In the rows, zero is written as 128.
Known rows, with every way that one mark hangs from another:
(B (M R)): [127 120 166 139 130 145 141 144 121 103 123 111 137 153 143 122 146 174
 112 142 132 111 113 126]
(V (F (R N (Z U W)))): [ 77  90  91 126 156 169 150 179  99 134 130 171 143 136  88 128 114 136
 135  88 106 139 116  64]
(L (N (R (Z W))) V): [110  77 139 127 158 153 113 132 119 152  69 202 131 135 147 129 138 124
 115 111 114 138 131  92]
(B (M (R N Z))): [137 124 142 123 127 169 157 149  98 109 133 155 155 152 135 113 146 224
 119 140 131 141 102 112]
(L (N R)): [135 103 162 124 142 125 113 113 119 146 102 160 114 139 154 123 124 119
 125 111 126 134 127 103]
(R (N (K P)) (Z U W)): [121 108  97 134 171 129 138 158  89 116 138 189 128  94 126 156 124 150
 110 100 106 181 117 131]
(L (N K) (V (F R))): [ 10  71 133 117 148 102 135 123 129 145 117 188 101 181 120 128 118  61
 121 126 102  81 109  80]
(N (K P) (L (V F)) (R Z)): [103 101 156 109 147 113 150 125 119 151 113 229 126  91 136 150 136 126
 143 147 127 161 140 138]
(L (N (R (Z W))) (V F)): [ 80  72 141 117 152 145 136 140 119 154  69 217 131 146 129 141 133 123
 130 118 102 120 135  65]
(W (Z (R (N (L V))) U)): [115 131  71 112 186 172 145 147 134 154 125 223  98 119 108 134 136 150
 111 101 115 200 127  83]
(P (K N)): [143 165 122 130 138 116 111 149 113 139 135 161 123 145 144 130 129 145
 110 112 186 154 137 127]
(P (K (N L (R (Z U W))))): [182 134 121 137 181 164  91 188  97 148 104 199 155  81 158 120 137 164
 120  79 177 210 146 128]
(F (R (N (K P) L) (Z U))): [106 114  90 118 161 136 118 143  96 138 160 180 136  86 129 129 122 137
 127 105 126 198 115 135]
(V (F (R N))): [ 78 108 118 118 118 135 164 136 115 146 146 153 109 160  99 125 111 118
 142 113 126 119 119  70]
(F (R N)): [108 115 116 126 123 143 142 129 114 145 146 140 111 147 115 115 116 121
 130 105 140 137 116  96]
(N K R): [146  96 189 137 137 116 138 131 112 132 128 170 108 112 145 120 124 104
 135 120 139 128 119 159]
(M (R (N (K P)) Z)): [121 116 144 130 134 134 146 124  95 131 142 167 127 124 146 147 127 188
 121 133 140 163 141 145]
(R (N K) (Z U W)): [124  93 103 133 170 149 143 171  93 115 132 190 136 103 121 123 124 145
 119  98  99 159 106 125]
(M (R N (Z U W))): [134 100 119 138 169 187 139 169 102 122 112 148 150 124 129 118 128 194
 119  97 111 162 142 100]
(V (F (R (N K L)))): [ 80  92 116 121 129 122 160 133 110 149 152 174 103 122 118 121 116 104
 150 120 118 137 111  95]
(K (N R) P): [175 137 160 124 147 122 112 121 105 147 137 170  96 118 146 164 126 153
 119 115 193 169 145 134]
(M (R N Z)): [134 120 135 123 127 172 145 131 107 135 126 149 147 140 135 114 130 207
 135 127 137 152 144 113]
(Z R W): [115 114 102 136 140 158 124 153 114 138 113 144 123 124 122 153 136 137
 116 101 135 119 140 113]
(F R): [ 99 113 127 134 123 135 115 133 125 141 136 112 126 141 117 118 123  98
 129 115 143 118 122 120]
(W (Z (R (N K (L V))) U)): [104 116  87 117 191 153 150 149 125 147 134 243  88 112 115 135 133 129
 109 104 112 192 112 110]
(B M): [129 132 136 128 125 125 139 144 119 103 136 134 133 139 127 127 145 146
 116 141 123 118  88 126]
(L (N K) (V F)): [ 40  87 134 111 152  94 149 119 133 134 107 202 100 166 130 136 123  88
 120 139  86  91 115  89]

Rows:
[186 141 128 115 148 147  92 122  99 157 130 187 134  79 156 155 139 189
 136 123 194 208 151 141] : (K (N L (R Z)) P)
[171 117 132 133 183 157  96 165  91 134 121 187 132  94 135 167 130 171
 112  90 173 189 144 131] : (K (N (R (Z U W))) P)
[117 110  75 113 159 173 153 140 123 159 102 203 103 116 123 138 143 151
 118 102 119 162 142  79] : (Z (R (N (L V))) W)
[189 105 120 129 187 185  92 171  96 143 109 189 146  72 143 129 139 174
 131  90 161 195 140 124] : (K (N L (R (Z U W))))
[137 117 141 133 144 121 146 110 112 139 136 148  98 102 163 144 128 166
 124 130 130 179 150 135] : (M (R (N (K P) L)))
[ 74 110  95 114 126 119 147 129  96 153 156 189 126 104 119 148 120 137
 146 129 129 168 124 109] : (V (F (R (N (K P) L) Z)))
[125 107 153 125 163 160 158 172  87  90 146 181 153 140 135 102 142 203
 113 125 113 142  85 134] : (B (M (R (N K) (Z U))))
[138 140  70 121 173 171 133 149 116 147 138 193 104 104 115 141 129 164
 120  95 123 207 125  93] : (W (Z (R (N L)) U))
[ 98  57 149 127 197 143 114 154 109 133  84 227 129 121 144 120 131 102
 107  96  95 142 115 114] : (L (N K (R (Z U W))) V)
[ 74 109  92 114 155 136 177 136 124 162 133 252  76 129 105 154 133 128
 128 128 113 160 120  83] : (W (Z (R (N K (L (V F))))))
[133  97 114 146 148 148 134 133  97 142 118 162 126  81 159 153 139 184
 124 122 125 189 153 132] : (M (R (N (K P) L) (Z W)))
[132 159 105 117 154 123 115 141 134 154 117 191 119 129 151 120 141 137
 111 121 173 176 146 116] : (P (K (N (L V))))
[ 70  94 133 118 155 102 128 113 132 133 107 187 103 154 147 125 131  89
 108 132  99 112 111 114] : (L (N K) V)
[136 132 101 107 155 161 142 152 104 118 140 177 154 122 112 113 123 177
 128 108 114 171 114 108] : (R N (Z U))
[ 77  75  91 135 132 150 147 156  96 151 134 187 128 102 116 129 124 122
 150 112 114 146 115  91] : (V (F (R (N K L) (Z W))))
[127 125 103 105 144 143 158 115 137 148 118 186 108 120 130 114 135 143
 129 130 110 171 129  94] : (R (N (L V)))
[ 21  91 101 101 168 145 118 148 125 139 109 189 152 174 101 116 120 107
 123 113  96 115 115  61] : (L N (V (F (R (Z U)))))
[ 88  91 114 119 146 132 149 123 126 153 137 191  96 125 129 103 127  93
 128 120 123 150 112 111] : (F (R (N K (L V))))
[ 46  97 121 121 142  95 142 122 134 153 134 176 101 121 118 152 127  72
 131 140 121 132 133 116] : (N (K P) (L (V (F R))))
[ 77 112 104 111 114 152 155 144 102 147 146 172 142 152  95 120 117 147
 149 120 132 128 115  78] : (V (F (R N Z)))
[113 120 102 131 174 146 147 158 104 131 155 210  90 128 109 144 122 137
 107  93 124 171 103 119] : (W (Z (R (N K)) U))
[118  98 155 122 154 140 176 135 120 118 124 187 107 137 153 105 153 166
 114 146 109 143 101 115] : (B (M (R (N K (L V)))))
